Each row comes from the steps of one walk. Every step used is in the known rows, and no mark comes twice. Write the walk behind each row, first mark first.
Known rows:
nani > kuno > bukad: [ 13 -15  13   0 -16  -2   4 -10   6 -12  18   7 -13  14  -1  -5   8  -3
   4 -20  17  13 -21 -18]
nani > bukad > raru: [ 37 -13   6 -10 -11  10   4 -18 -16  -2  10  12  -6  23  -4   4   5  -5
   3 -20   1   0 -11  -6]
nani > fipap > bukad > raru > bogugi: [ 24 -21   3 -21 -15   9   3  -9 -14 -13   9   7   4  22   4  -1  10   4
  -4 -34   5   3  -8  -3]
bogugi > raru > talo > kuno: [ 17  -6  -5  -8 -19   9  14   0 -11 -17   9  18   5  19  -5  -1  -5  16
   7 -27  11  17 -14   6]
nani > kuno > bukad > talo: [ 11 -14  12  -8 -18   2   9 -10  10  -7  24   5 -10  18  -7  -7  14  -8
   2 -14  19  13 -18 -13]
fipap > raru > talo > kuno > bukad: [ 26  -3   5   2 -32  12   9  -2 -11 -11  13  21 -10  23 -18   3   4   5
   4 -23   5  26 -25  -1]
fipap > bukad > raru: [ 26  -9   9 -11 -21   5   8  -4  -4 -11   1  11  -4  22 -10  -5   5   3
   4 -26   7   3 -13  -6]
nani > bukad: [ 24 -15   9  -9  -7   4   5 -11 -12  -5  15  13  -9  21  -6  -2   9  -1
  -4 -18   4  -2  -5  -5]
bukad > talo > kuno: [ 18 -14   2 -21 -22  19  15  -3  -3 -10  19  18   0  21  -7 -16  11  -2
  -1 -14   5   5 -11   4]
nani > kuno > bukad > raru > bogugi: [ 22 -21   7 -10 -26   9  -4 -14  -6  -8  11   4  -9  14  10  -3   5  -3
  12 -27  13  14 -20 -20]
bogugi > raru > talo > kuno > nani > bukad: [ 28   5  -5 -13 -14  -7  18  -1 -19  -5  11  20   3  21  -6   9  -2  13
   7 -24   5   3 -13   8]
bukad > raru > talo: [ 26  -6   1  -6 -13  11   7 -10 -11  -8   6  18  -7  30  -2   3  -2   4
   5 -18  10  16 -16   1]
bogugi > raru > talo > kuno > nani > fipap: [ 20   2  -9 -15  -6  -3  20   0 -11 -15  22  16   8  21  -1   6   1  13
  -3 -25   7  13 -20  12]
bogugi > raru > talo > kuno > bukad: [ 16  -4  -1   4 -26   3   8  -5  -6 -10  11  17   1  16 -13   3  -5  12
   8 -26   9  25 -16  -2]
nani > fipap > raru > bogugi: [ 20 -20   5 -20 -15  17   2   0 -18 -20  27   6  -5  22   0  -2  19   4
 -15 -27   5  12 -15  -2]
talo > kuno > bukad: [ 21 -14   7  -3 -27   8   6  -9  -3  -8  13  17  -6  15 -10 -12   7   0
   2 -20   1  12 -16  -9]
bogugi > raru > talo: [ 11  -5   0  -4 -11   3   9   3  -9 -15  13  12   0  23  -7   4  -2  15
   1 -22  17  18 -11   2]
nani > bukad > talo > kuno: [ 27 -14   2 -21 -18  14  13 -12 -11  -1  18  18  -1  23  -9  -7  11  -5
   0 -15   0  -3  -6   5]
bogugi > raru > talo > kuno > nani: [ 20   6  -7 -14 -18  -2  19   8 -10 -12  12  19   4  20  -5   0  -2  17
   6 -22  10  10 -19   7]
bukad > raru: [ 27 -13   5 -11 -15  13   5  -9  -7  -9  11  11  -6  23  -3  -6   5  -2
   1 -17   6   7 -16  -6]
bukad > raru > talo > kuno > nani > fipap: [ 35   1  -7 -17 -10   5  19 -12 -14  -7  17  22   2  29   4   6   1   0
   0 -21   0  12 -25  12]
fipap > bukad: [ 13 -11  13  -9 -17  -1  10   3  -3 -15   5  12  -5  19 -12  -9  10   9
  -3 -23  11   0  -9  -6]

Write each row's walk:
[ 32   7   0 -14 -26  -2  22   1 -10  -7  -5  25   1  27  -7   0  -1  10
  14 -26   5   6 -22   7]	fipap > bukad > raru > talo > kuno > nani
[ 33  -4   4 -18 -14  -1  15  -5 -15  -3  15  19  -5  20  -3  -5   9   0
   2 -19  -3  -7 -14   0]	talo > kuno > nani > bukad
[ 19   1   5 -27 -25  -2  24   9   0  -7  12  18   4  21 -14 -15  15   5
   3 -18   6  -7 -12   5]	fipap > bukad > talo > kuno > nani
[ 30 -20   0 -12 -37  19  -3 -12 -14  -4   8  13  -1  15   0 -10   4   0
  12 -27  -2  15 -15 -11]	talo > kuno > bukad > raru > bogugi
[ 26  -5   4   7 -20   6   1 -14  -6  -3   8  17 -10  28 -10   7  -1  -1
   6 -19   9  23 -18  -7]	kuno > bukad > raru > talo
[ 42 -11  -2 -28 -24   8   7  -8 -26   1   8  15   0  20   8  -4   6   0
  11 -26  -6  -6 -12  -2]	talo > kuno > nani > bukad > raru > bogugi
[ 29   8   0 -14 -24   6  21  10 -16 -13  15  24  -7  27 -12   0   6  10
   1 -19   6  13 -29   7]	fipap > raru > talo > kuno > nani
[ 20  -9   3   4 -25   6   7  -9  -5  -7   9  24  -7  21  -9  -3  -1   6
   6 -20   6  20 -17  -2]	raru > talo > kuno > bukad
[ 14 -11   9  -6 -21   6   5  -8   5  -3  24  10  -7  22 -18 -10  16  -6
  -5 -10  10  12 -10  -8]	kuno > bukad > talo
[ 25  -2   7 -22  -7  -3  15  -3  -7   3  24  13  -7  27 -11  -2  17  -4
  -5  -7   5  -8  -7   0]	kuno > nani > bukad > talo
[ 34   5  -5 -14 -20   5  17  -4 -13  -6   7  24  -1  27   0  -1  -2   5
  10 -18   3  10 -25   5]	bukad > raru > talo > kuno > nani
[ 25   6   3 -13  -4  -1  18   3 -13 -16  28  16  -9  33  -8  11  13   5
 -14 -18   9  15 -26   8]	kuno > nani > fipap > raru > talo
[ 11 -10  11 -17 -18   3  13   3   2  -9  12  12  -2  23 -16 -11  15   3
  -4 -17  13   0  -5   0]	fipap > bukad > talo
[ 22  -5  -2 -29 -10   6  22  -4  -4  -8  33  16   4  23  -4 -10  20  -5
 -10 -13   1   1 -17  11]	bukad > talo > kuno > nani > fipap
[ 24  -7   6   6 -18   1   4 -19  -1  -6   9  11 -12  23   2   9  -4  -3
  12 -22  16  24 -27 -11]	nani > kuno > bukad > raru > talo
[ 36  -9   3 -23 -16   3   3  -7 -22   2  12  11  -4  24   5   1   9   1
   5 -22   1  -6  -9  -6]	kuno > nani > bukad > raru > bogugi
[ 26 -13  11  -1 -20   4   3 -17   2  -7  13   5 -11  16   0  -2   4  -8
  11 -22  13  16 -26 -17]	nani > kuno > bukad > raru
[ 22  -4   4 -22 -14  -7  22   0  -5 -13  16  17   4  18  -5  -8  14   6
  -6 -27   2  -4 -17   5]	talo > kuno > nani > fipap > bukad
[ 25 -19   5  -7 -29  13  -7 -10 -10  -4  11   7  -7  19  -3  -6   7  -1
   6 -23   4  15 -11 -16]	kuno > bukad > raru > bogugi
[ 21   1  -1 -14 -12  -8  23  -1  -8 -12  11  23   2  26  -4   3   5  11
  -3 -27   5   4 -19  12]	raru > talo > kuno > nani > fipap > bukad
